What can hang from each mark
Q_177: Q_257 Q_562
Q_12: Q_257
Q_257: Q_177 Q_966
Q_357: Q_12
Q_859: Q_257
Q_966: Q_595
Q_562: Q_12 Q_177
Q_595: Q_12 Q_859 Q_966

Known rows, with every way that one mark hangs from another
Q_357{Q_12}: [ 0.83  0.11 -2.83  0.91 -0.51 -0.55  0.36  0.00  0.94 -3.26  1.81  0.94
  3.62 -1.48  2.32  3.43  0.58  1.15 -0.01 -0.29 -0.96]
Q_177{Q_257{Q_966{Q_595}} Q_562{Q_12}}: [-1.07 -1.39 -3.22 -1.60 -0.17 -5.98 -6.87 -1.57 -1.74  1.23  0.89  4.43
 -2.25  4.67  8.23  4.21  0.10  6.31  4.14 -7.40 -3.04]
Q_177{Q_257{Q_966{Q_595}}}: [-2.42 -1.25 -0.32 -1.45 -1.71 -3.79 -3.78 -0.51 -0.97  2.93 -0.78  4.79
 -0.51  3.36  4.68  1.83 -0.80  4.82  2.47 -3.66  0.04]
Q_357{Q_12{Q_257{Q_966}}}: [-0.97 -1.39 -2.50 -0.80 -0.81 -0.12  0.07  1.01 -0.46 -2.16  0.04  1.90
  2.06  0.21  5.58  1.81  0.02  4.34 -1.02 -0.86 -0.07]
Q_257{Q_177}: [-1.20  1.17 -1.58 -0.17 -2.25  0.04 -0.92 -2.26 -2.19 -1.59  0.55  0.16
  0.30 -0.43  1.20  0.29  1.37 -0.67  1.84 -3.38  1.00]
Q_966{Q_595{Q_12 Q_859{Q_257{Q_177{Q_562}}}}}: [-1.63 -1.75 -3.43  4.33 -1.03 -6.22 -4.92 -0.26 -4.01  2.55  2.51  8.12
  0.40  1.96  1.28 -0.98  2.52  3.01  7.24 -7.62 -2.41]
Q_595{Q_12 Q_859{Q_257{Q_177{Q_562}}} Q_966}: [-3.32 -2.53  0.58  2.61 -3.34 -4.63 -8.24  4.07 -6.19  4.02  1.85  7.62
 -0.67  3.57  0.69 -2.59  2.38  2.99  7.76 -6.70 -1.56]
Q_859{Q_257{Q_177{Q_562} Q_966{Q_595{Q_12}}}}: [-2.30 -0.21 -0.84 -0.82 -1.57 -1.91 -7.15 -3.36 -5.08  1.99 -0.09  5.08
  0.25  3.18  5.11  0.89  2.67  4.48  5.63 -6.98 -1.10]
Q_257{Q_177{Q_562{Q_12}} Q_966{Q_595{Q_859}}}: [-0.55 -0.20 -5.50  0.34 -3.72 -5.96 -5.47 -3.00 -2.11  0.44  0.81  4.57
 -0.79  3.10  7.35  5.94  1.98  5.46  6.70 -8.79 -2.64]
Q_966{Q_595{Q_859{Q_257{Q_177}}}}: [-1.67 -0.74 -2.75  4.29 -1.10 -4.26 -3.43 -1.43 -3.13  1.57  0.31  6.06
  0.55  1.58  0.07  0.46  1.40  2.81  5.19 -5.69 -0.14]
Q_12{Q_257{Q_966}}: [-2.21 -1.76  0.33 -2.08 -0.41  0.46 -0.44  1.15 -1.98  1.50 -2.16  1.34
 -1.86  2.01  3.81 -1.93 -0.82  3.85 -1.18 -0.70  1.07]
Q_966{Q_595{Q_12 Q_859{Q_257{Q_177}}}}: [-1.97 -2.04 -3.09  4.81 -1.53 -5.90 -2.92  0.65 -3.15  2.93  2.96  8.80
  2.26  0.84  0.20 -0.85  2.19  2.34  6.64 -6.45 -1.73]
Q_859{Q_257{Q_177 Q_966}}: [-2.89  1.01  1.28 -1.87 -1.73  1.96 -5.26 -2.94 -5.12  0.55 -1.85  1.85
  1.02  1.73  3.15  0.26  2.07  3.21  2.81 -4.40  0.75]
Q_966{Q_595}: [ 0.55 -1.15 -1.89  2.01  0.04 -3.76  0.68 -0.83  1.61  1.57  1.04  3.56
  0.73  0.80  0.73  2.20 -0.32  1.12  2.00 -0.85  0.13]
Q_595{Q_12 Q_859}: [-1.05 -1.85 -2.11  3.46 -1.80 -4.08 -0.96  3.93 -1.64  2.14  2.96  5.24
  1.27 -0.33 -1.03 -2.56  1.34  0.85  3.82 -3.64 -3.29]
Q_12{Q_257{Q_177{Q_562} Q_966}}: [-2.79 -0.51 -1.48 -2.64 -1.68 -0.12 -3.80 -1.85 -4.49 -0.48 -2.26  0.59
 -3.93  3.00  6.14 -1.60  0.86  4.07  0.86 -4.75  0.99]
Q_562{Q_12{Q_257} Q_177}: [-0.63 -3.00 -2.48  3.88  0.10 -1.25  0.59  2.31 -2.39 -0.71  2.61  2.80
 -0.01 -0.04  1.37  2.67  1.56  0.55 -0.78 -5.47 -2.94]
Q_177{Q_257{Q_966{Q_595{Q_859}}} Q_562{Q_12}}: [-1.60 -1.53 -3.91 -0.16 -0.77 -7.07 -7.94 -0.79 -2.37  1.47  0.73  5.52
 -2.56  5.11  7.54  3.86  0.49  6.91  5.14 -8.54 -3.67]
Q_357{Q_12{Q_257{Q_177{Q_562} Q_966{Q_595}}}}: [-1.23 -0.87 -4.94 -0.35 -1.78 -2.58 -2.31 -1.77 -1.84 -2.74  0.29  3.28
  0.79  1.31  7.80  3.33  1.19  5.26  1.76 -4.46 -0.17]
Q_966{Q_595{Q_12}}: [ 0.26 -2.51 -2.37  2.44 -0.58 -5.48  1.30  1.12  1.28  3.02  3.52  6.17
  2.53  0.24  0.86  0.90  0.27  0.75  3.46 -1.83 -1.56]
Q_257{Q_177{Q_562} Q_966{Q_595}}: [-0.75  0.72 -2.88 -1.89 -3.68 -3.57 -5.11 -4.70 -1.67  0.59 -0.77  2.63
 -1.73  3.43  6.99  4.54  1.52  4.34  4.93 -6.06 -0.63]

Rows
[-1.40 -2.64 -2.27  4.92 -0.36 -5.89 -2.42  1.77 -2.12  3.72  2.62  8.56
  2.15  1.19 -0.31 -1.11  1.50  2.68  5.84 -4.85 -2.32] | Q_966{Q_595{Q_12 Q_859{Q_257}}}
[-0.20  0.94 -3.88 -0.33 -0.94 -1.74 -3.40 -2.93 -2.80 -2.87  1.89 -0.19
 -1.06  0.59  3.95  2.19  2.32  0.45  3.17 -6.36 -1.40] | Q_257{Q_177{Q_562{Q_12}}}
[-0.94 -0.94 -4.33  4.13 -0.09 -5.44 -4.90 -1.73 -3.43  0.68  1.34  5.93
  0.02  2.15  2.13  1.88  2.00  3.62  6.25 -7.72 -1.88] | Q_966{Q_595{Q_859{Q_257{Q_177{Q_562{Q_12}}}}}}
[-3.05 -0.75 -1.37  1.53 -2.70 -3.00 -7.25  0.64 -6.35  2.40  1.18  6.15
  0.05  2.21  2.62 -2.18  3.40  4.07  6.69 -8.28 -3.31] | Q_595{Q_12 Q_859{Q_257{Q_177{Q_562} Q_966}}}
[-2.37 -2.66 -0.88  3.77 -4.09 -4.78 -4.98  1.44 -2.68  3.57  1.21  7.67
 -0.67  2.75  1.83  3.02  1.72  3.54  3.98 -7.62 -3.64] | Q_562{Q_177{Q_257{Q_966{Q_595{Q_12 Q_859}}}}}
[-3.17 -0.94 -1.00 -2.21 -2.12  0.35 -1.27 -0.53 -3.62  0.12 -1.80  1.50
 -1.72  1.70  4.95 -1.70  0.49  3.52  0.24 -3.35  1.86] | Q_12{Q_257{Q_177 Q_966}}
[-3.52 -4.13 -1.15  2.40 -3.69 -6.08 -5.00  5.99 -5.16  3.47  1.86  7.34
 -2.68  3.62  1.96 -4.08  1.09  3.06  5.62 -5.75 -0.61] | Q_595{Q_12{Q_257{Q_177{Q_562}}} Q_859 Q_966}
[-2.84 -3.88  0.22 -0.35 -2.64 -3.87 -3.18  4.60 -3.74  3.09  2.25  5.36
 -1.74  3.07  3.10 -3.06  0.51  1.57  3.44 -3.49  0.49] | Q_595{Q_12{Q_257{Q_177{Q_562}}} Q_966}
[ 0.12 -1.21 -2.92 -0.19  2.27 -2.08 -2.64  0.05 -2.12 -1.43  1.06  0.21
 -2.97  1.95  4.20  0.01  0.89  2.44  0.46 -3.99 -2.17] | Q_177{Q_562{Q_12{Q_257}}}
[-1.22 -1.97 -1.52  1.75 -2.29 -2.34 -3.52  1.13 -1.97  0.60  2.46  4.25
  0.77  1.58  3.77  6.06  1.64  2.83  1.74 -7.49 -4.03] | Q_562{Q_12 Q_177{Q_257{Q_966}}}
[-2.35 -4.88  1.66  0.16 -1.70 -3.52 -0.56  7.09 -1.67  4.47  2.43  5.95
 -0.15  2.32  1.36 -3.42 -0.77  1.38  1.81 -0.21  0.60] | Q_595{Q_12{Q_257} Q_966}
[-1.45 -1.26 -4.57  0.12 -2.24 -2.10 -0.25 -0.90 -1.21 -2.39  0.90  3.88
  2.63  0.37  6.69  3.20  0.71  4.57  1.09 -3.47  0.59] | Q_357{Q_12{Q_257{Q_177 Q_966{Q_595}}}}
[-2.90 -3.59  2.08  3.33 -2.34 -4.34 -5.66  6.50 -4.19  5.40  1.96  8.12
  0.98  2.80 -1.22 -2.76  1.11  2.85  6.09 -3.53 -1.50] | Q_595{Q_12 Q_859{Q_257} Q_966}
[-1.85 -1.61  0.26  1.92 -3.12 -2.59 -4.37 -0.60 -1.94  2.39 -0.41  5.02
 -1.31  2.94  2.31  4.20  1.03  3.10  1.93 -5.81 -1.97] | Q_562{Q_177{Q_257{Q_966{Q_595}}}}
[-1.70  0.12 -1.73 -0.86 -0.79 -1.91 -6.77 -4.04 -4.74  0.60 -0.14  3.85
  0.47  3.09  5.91  3.15  2.61  4.92  5.21 -7.42 -1.17] | Q_859{Q_257{Q_177{Q_562{Q_12}} Q_966{Q_595}}}
[-0.09  0.00 -4.59 -1.50 -3.09 -4.51 -4.34 -3.95 -1.28  0.03  1.10  3.37
 -0.16  2.89  8.16  6.43  1.73  4.42  5.32 -7.35 -1.97] | Q_257{Q_177{Q_562{Q_12}} Q_966{Q_595}}
[-1.88 -2.40 -5.06  1.25 -1.56 -4.32 -0.41  1.19 -2.36  0.16  2.09  5.23
  1.02  1.23  5.51  2.19  0.84  4.25  2.84 -6.43 -1.13] | Q_562{Q_12{Q_257{Q_177 Q_966{Q_595{Q_859}}}}}
[-1.82 -1.58 -1.47 -1.74 -1.18 -5.60 -7.51 -1.19 -2.32  2.85  0.11  5.35
 -3.03  5.15  6.84  1.03  0.37  5.80  4.37 -6.22 -2.37] | Q_177{Q_257{Q_966{Q_595{Q_12}}} Q_562}
[-1.62 -3.16 -3.36  2.25 -0.94 -5.29  1.15  0.95 -1.16  2.28  3.21  6.86
  1.33  0.52  2.36 -1.43  0.73  1.14  3.21 -3.91 -0.09] | Q_966{Q_595{Q_12{Q_257{Q_177}}}}
[-1.14 -0.64 -2.64 -0.75  1.45 -3.62 -6.34 -0.68 -2.98 -1.20  1.37  1.70
 -2.79  2.99  4.92  1.01  0.64  3.05  2.24 -6.59 -2.54] | Q_177{Q_257 Q_562{Q_12}}
[-2.53 -1.42 -0.11  2.34 -2.30 -3.54 -8.30  2.20 -5.80  1.60  0.23  4.87
 -1.44  3.88  1.33  0.52  1.70  3.78  6.38 -6.62 -0.55] | Q_595{Q_859{Q_257{Q_177{Q_562{Q_12}}}} Q_966}
[-0.57 -3.63 -2.79  3.16 -1.30 -3.02 -0.10  1.70 -1.32  1.21  1.87  5.09
  0.42  1.38  4.02  5.26  1.42  3.06  0.72 -6.00 -3.20] | Q_562{Q_12{Q_257{Q_966{Q_595}}} Q_177}
[-0.43 -2.69 -3.43  4.64 -1.41 -7.14 -0.21  2.45  0.18  3.37  3.31  7.93
  1.87  0.63  0.01  0.07  0.65  1.75  5.19 -3.89 -2.52] | Q_966{Q_595{Q_12 Q_859}}
[-1.12 -2.02 -4.25  1.73 -1.32 -3.17 -0.62  1.24 -0.45 -0.99  0.44  4.77
  1.89  0.89  5.36  2.54  0.04  5.59  1.16 -2.49 -0.81] | Q_357{Q_12{Q_257{Q_966{Q_595{Q_859}}}}}
[-2.44  1.51  0.74 -2.48 -1.17  1.45 -7.90 -4.18 -5.79  0.15 -2.36  1.03
 -1.48  3.08  4.51  0.35  2.52  4.07  3.61 -5.74 -0.06] | Q_859{Q_257{Q_177{Q_562} Q_966}}
